Each row was made from one path, in order. Every step used is in the known rows, and no mark comes twice. Write each row's path.
In the rows, 128 means zero.
Known rows
tigu > vuret: [128 113 148 119 113 127 110 131 138 112 114 147 102 122 133 120 134 147
 113 125 129 142 142 109 143 148 126 158 136 133 122 136 133 140 139 147
  97 112]
bidid > refol > ritur > voluf > kaguf > pazo > sube: [143 161 132 147 152 133 115 123 106 145 136  87 133 134 126 161 139  93
 146 121 100 157  99 157  98 143  87 107 101 104 119 151 136 129 123 110
 185 155]
kaguf > pazo > ritur > voluf > fazon: [130 159 149 151 145 140 140 142  89 126 106  81 217 103 129 139 115 117
 143 146 121 154 132 158 123 139 120 110 154 107 119 109 133  91 114 117
 137 119]
vuret > kaguf > refol > tigu > voluf > fazon > bidid: [135 151 122 137 127 126 136 109 116 128 138 108 144 144 128 123 129 127
 124 135 122 148 129 162  80 115 203 130 159 145 143 135  93 120 106 117
 166 148]
fazon > pazo > tigu > voluf > kaguf: [134 140 161 130 129 110  57 128  91 126 116 104 162 137 140 130 113 137
 124 145 120 165 121 159 131 125 140  88 147 115 128 117 109 153 119 102
 119 150]
refol > ritur > voluf > bidid: [129 146  96 142 122 139 119 115 102 149 127 117 131 149 126 157 118 122
 139 126 121 108 140 108 144 133  74 104 131 132 122 140 133 150 121 101
 127 109]
ritur > voluf > fazon > tigu > vuret > kaguf: [124 142 147 149 128 165 181 148  82  90 139 116 144 110 145 111 132 163
 134 159 143 145 136 140  81 146 168 128 158 149 132  94 119 145 116 150
  97 107]
pazo > bidid > refol > ritur > fazon: [125 118  86 133 115 118 117 126 147 133 127 140 129 147 118 151 133 112
  98 129 132  81  97 108 138 103 139 137 109 125 143 167 174 118 133 162
 150 144]
refol > tigu: [124 119 117 122 122 121  92 110 168 131 123 153 101 122 124 124 123 126
 134 101 128 116 151 126 194 137 102 137 121 134 125 124 106 109 132 115
 125 128]
refol > tigu > vuret: [124 109 133 116 114 120 141 111 174 107 129 155  84 116 129 120 139 131
 130 117 122 128 152 107 152 138 128 150 131 135 129 116 100 122 147 132
 100 117]
voluf > bidid > refol: [130 120 112 115 139 158 148 150 125 154 120 164 104 148 119 125 132 148
 129 117 132 114  93 107 154 120 113 155 117 126 116 149 194 145 120 120
 121 139]
ritur > voluf > tigu > vuret > kaguf: [136 123 128 135 111 130 165 127  74  87 134 141 126 119 139 113 120 165
 133 163 144 152 152 121 119 142 128 100 131 126 133  97 106 174 132 139
 102  90]
sube > pazo > bidid > fazon > tigu > voluf > kaguf: [113 152 148 128 130 115 145 136  63 108 137  57 121 126 137 106 131 150
 113 157 139 117  97 153  29 131 120 123 137 128 116 127  93 141 112 148
 116  97]
vuret > kaguf > refol > tigu > voluf: [131 127 103 134 129 120  75  95 124 127 134 126 124 140 122 121 119 123
 133 121 144 157 145 142 131 122 148 113 126 147 152 141  80 144 125  98
 149 138]
refol > tigu > voluf > kaguf: [134 147 127 136 128 105 100  98 132 110 131 110 122 128 131 126 133 131
 134 120 116 144 119 158 137 126 135 117 136 130 127 124  84 149 122 102
 126 128]
sube > pazo > bidid > fazon: [112 116 146 108 123 127  99 140  87 117 117 102 109 132 124 122 124 153
 101 136 135 115 123 126  86 140  78 157 120 122 111 133 143 103 121 154
 122 100]
pazo > bidid: [129 121 128 125 115 110 124 130 100 138 107 154 109 148 130 125 116 151
 104 119 150 106 141 112 140 133 141 136 137 128 122 151 134 137 120 121
 120 131]
kaguf > refol: [128 123 127 120 123 121  37 116 144 140  97 141 126 139 122 116 121 125
 115 112 145 145 137 131 190 139 119 139 123 133 136 170 122 114 132 132
 145 149]
kaguf > pazo > bidid > refol: [130 125 125 115 139 120 156 146 114 160 120 153 121 141 125 134 120 126
 118 127 153 125 104 112 108 129 117 124 118 110 117 153 153 125 128 120
 145 162]
fazon > bidid > refol > tigu: [137 130  99 114 136 133 164 128 187 158 138 167  76 129 123 125 128 130
 128 108 120 118 121 119 181 123 129 146 110 125 120 143 140 102 128 133
 147 165]
voluf > fazon > bidid > refol > tigu > vuret: [135 128 131 112 129 149 232 138 177 114 141 159  91 122 128 120 158 141
 123 135 103 129 102 120 107 118 185 179 143 124 121 119 148 102 134 162
 124 152]
bidid > refol > tigu > voluf > kaguf: [141 145 107 130 143 129 123 112 146 117 138 131 102 127 123 124 143 138
 138 123 116 150  86 152 142 114 137 128 117 121 130 133 111 151 129 114
 137 154]
voluf > bidid: [125 123 132 123 123 135 119 136 112 147 113 143 123 147 127 128 123 143
 128 114 130 104 126 113 148 132 112 145 137 135 113 138 169 144 115 107
 110 114]
bidid > refol > ritur > fazon > tigu > vuret > kaguf: [117 110 102 137 121 159 150 139 172 110 160 137 116 106 128 127 146 113
 115 141 124 113 100 110 113 115 154 150 108 150 157 133 158 132 136 181
 126 123]
sube > pazo: [119 114 144 117 131 144  44 130 139 129 112 137 126 122 128 132 126 142
 119 107 132 133 125 136 185 165  64 146 123 128 110 132 130 118 132 147
 126 113]
fazon > bidid > refol > tigu > vuret: [137 118 116 109 128 133 209 130 196 132 146 169  59 124 128 123 145 134
 125 122 114 131 119 100 139 126 155 158 121 124 123 139 133 114 144 150
 121 151]
fazon > pazo > bidid: [132 116 148 117 125 111  92 138  96 156 105 151 136 141 138 139 110 135
 107 118 147 113 148 102 142 141 102 115 141 129 125 132 143 134 124 118
 129 150]
kaguf > pazo > ritur > refol > tigu > voluf: [132 148 131 139 149 108 172 116 156 129 130  95 174 108 122 127 128  88
 170 112 121 135 156 151 127 108 141  86 133 115 127 104  73 108 143  86
 125 117]
bidid > refol > tigu > voluf > fazon > pazo: [138 137 121 122 142 144 113 129 141 136 128 139 158 121 126 142 135 128
 145 128 127 143 110 131 133 123 103 119 141 124 132  95 124 131 131 126
 145 164]
kaguf > refol > ritur > fazon: [119 123 104 134 107 104   4  99 177 129 110 108 160 136 118 144 126  81
 105 122 127 111 128 131 184 119 114 131 116 140 154 177 130  94 138 161
 166 138]
ritur > refol: [131 129 144 122 129 127  87 135 149 118 107 146 123 132 125 115 133 136
 135 102 132 130 148 147 187 129 129 134 120 135 117 128 130 121 136 130
 114 125]
vuret > kaguf: [131 117 135 130 125 148  67 134  98 126 123 147 117 128 128 125 116 151
 115 114 130 149 138 140 155 142 125 149 123 143 129 128 153 142 110 119
 128 122]
fazon > bidid: [135 135 135 122 117 114 105 135 133 151 116 134 112 133 133 127 115 138
 112 115 125 125 147 127 166 143 125 143 137 131 111 154 135 118 116 133
 134 134]
sube > pazo > bidid > fazon > tigu > vuret: [104 112 154 109 117 130 190 148 106 106 135 101  86 115 136 100 138 152
 109 154 146 104 128 101  44 144 111 157 132 130 118 118 118 113 136 176
  90  87]

Write each row's path
[126 136 116 137 100  99  72 117 171 139 128 102 145 130 129 155 121  95
 100 123 106  92 136 128 163 122 118 133 127 139 131 160 144  97 122 165
 154 124] | refol > ritur > fazon > bidid
[134 131 101 128 144 120 193 124  94 147 156 140 121 142 125 142 120 124
 136 136 151 139 112 122  51 113 145  96 121 123 133 123 111 156 121  87
 148 152] | vuret > kaguf > pazo > bidid > refol > tigu > voluf
[124 141 140 146 113  91  21 110 122 116 128  74 199 132 135 158 120  93
 115 154 101 131 110 160 125 106 136  76 137 121 147 124 118 130 126 129
 138 140] | refol > ritur > fazon > pazo > tigu > voluf > kaguf
[138 114 126 109 140 133 116 152 113 164 112 175 121 142 130 137 118 141
 110 119 148 123 114  96 148 132 107 125 120 119 130 140 168 137 129 131
 138 174] | fazon > pazo > bidid > refol
[119 116 155 109 120 127  44 148 103 133 111 109 136 124 125 118 103 131
 122 146 121 148 153 133 140 122  81 124 116 115 125 105 146  90 122 130
 114 131] | bidid > fazon > pazo > tigu
[126 105 173 131 129 118 169 122 130 125 150 118 105 121 133 133 140 105
 146 112 112 145 159 127  52 148 136 145 127 135 123 103 121 122 130 102
 135 114] | refol > tigu > vuret > kaguf > pazo > sube
[131 140 114 140 143 129 231 122 137 131 132 113 146 138 120 119 137 119
 168 112 116  96 143 133 122  91 173 113 141 128 127 110 117 133 131  77
  98  98] | pazo > ritur > refol > tigu > voluf > bidid
[114 134 133 120 118 131  98 144 129 128 120 101 107 108 125  96 117 136
 128 132 138 120 150 128 136 133  84 149 114 138 121 126 124 101 116 150
 117 102] | bidid > fazon > tigu
[127 108 129 118 130 112  86 150 131 143 112 143 164 140 133 145 119 125
 101 136 152 101 103 109 145 117 113 118 118 125 136 140 197 114 132 166
 142 168] | ritur > fazon > pazo > bidid > refol
[137 127 157 126 152 142 101 149 145 141 101 134 172 109 129 123 125 116
 143 101 114 136 156 132 195 126 121 122 130 123 134 109 149 101 136 121
 120 135] | fazon > pazo > ritur > refol
[134 136  79 139 158 160 225 134 135 148 136 139 128 130 117 128 124 132
 161 128 123 108 113 110 164 109 123 120 115 113 131 125 169 117 126  95
 120 129] | pazo > ritur > voluf > bidid > refol > tigu
[138 143  89 140 145 144 154 130  71 150 150 134 128 141 125 164 113 116
 126 142 139 144 114 117  74 127 105  86 110 119 139 143 140 147 120 103
 164 153] | vuret > kaguf > pazo > bidid > refol > ritur > voluf
[126 104 135 123 123 142 140 116 141 102 145 157  83 116 130 121 138 141
 127 120 116 143 146 118 126 137 147 154 131 146 138 105 119 135 132 123
 103 113] | refol > tigu > vuret > kaguf
[111  96 162 114 121 142 116 133 143 104 124 146 108 126 132 117 133 152
 117 141 127 142 128 127 137 151 135 142 135 116 115 121 116 117 147 153
  85 110] | sube > pazo > tigu > vuret
[135 141 104 129 134 145 150 122 144 118 130 138 130 128 117 128 143 140
 140 128 129 134 103 143 131 113 146 143 137 125 126 114 117 134 128 127
 136 144] | bidid > refol > tigu > voluf > fazon
[135 135 100 135  99 117 159 105 119 102 131 141 121 119 131 134 128 129
 135 151 127 127 158  98 144 140  94  93 128 116 136 111  71 165 150 140
 116  94] | refol > ritur > voluf > tigu > vuret
[123 142 160 143 127 133 118 140  58 117 132  99 191 133 129 131 114 136
 132 162 129 167 123 177  48 118 184 101 159 121 121  99 114 136 103  96
 128 127] | vuret > kaguf > pazo > tigu > voluf > fazon
[111 123 102 146 119 130  45 112 162 130 136 110 155 122 125 126 123  85
 113 127 139 104 129 138 158 118 146 123 114 159 168 161 120 106 123 152
 164 133] | vuret > kaguf > refol > ritur > fazon > tigu
[121 114 146 131 121 152 153 143 121 114 141 145  97 109 139 102 130 150
 124 130 138 137 143 114 111 147 156 149 135 153 135 117 120 151 124 140
  95 107] | fazon > tigu > vuret > kaguf
[121 101 149 125 156 173 196 130 163  86 148 141 115  99 125 113 158 130
 147 111  97 142 134 145 126 130 173 157 125 132 139  85 127 103 148 136
  96  93] | sube > pazo > ritur > refol > tigu > vuret > kaguf
[110 145 135 154 133 100 183 142 113 156 132  49 232 114 136 129 112  85
 150 154 146  80 121 126  75 107 137  87 151 128 125 126 140 122 116 115
 117  92] | kaguf > pazo > ritur > fazon > tigu > voluf > bidid
[142 144  90 123 131 118 168 120 161 154 145 139  92 136 125 131 124 134
 136 120 129 129 123 119 142 117 136 121 119 125 119 143 108 136 129 125
 144 152] | fazon > bidid > refol > tigu > voluf
[121 120  91 130 123 141 112 132 158 143 132 131 141 144 115 154 139 106
 120 129 113  81  83 109 149 101 105 147 109 130 134 157 202 125 128 148
 142 129] | voluf > bidid > refol > ritur > fazon
[137 157 176 140 145  81 150 110 132 115 135  72 144 138 132 131 151  88
 168 106 109 135 138 187  67 121 148  94 129 121 109 110  79 130 133  81
 150 128] | ritur > refol > tigu > voluf > kaguf > pazo > sube
[137 130  89 125 133 127 129 113 156 135 135 149 100 129 118 128 129 135
 143 117 140 135 123 120 159 120 109 121 112 126 128 132 104 146 138 116
 133 142] | bidid > refol > tigu > voluf
[131 110 142 116 100 115 158 124 131 102 114 163 113 118 132 102 134 150
 124 140 135 125 145 105 150 139 135 133 135 118 125 112 104 156 145 150
 101 100] | voluf > tigu > vuret
[133 107 180 129 116 113 186 135  83 117 135 128 133 121 136 118 134 124
 140 136 127 141 155 124  49 148 142 130 130 116 119  99 124 157 128 119
 136  96] | voluf > tigu > vuret > kaguf > pazo > sube
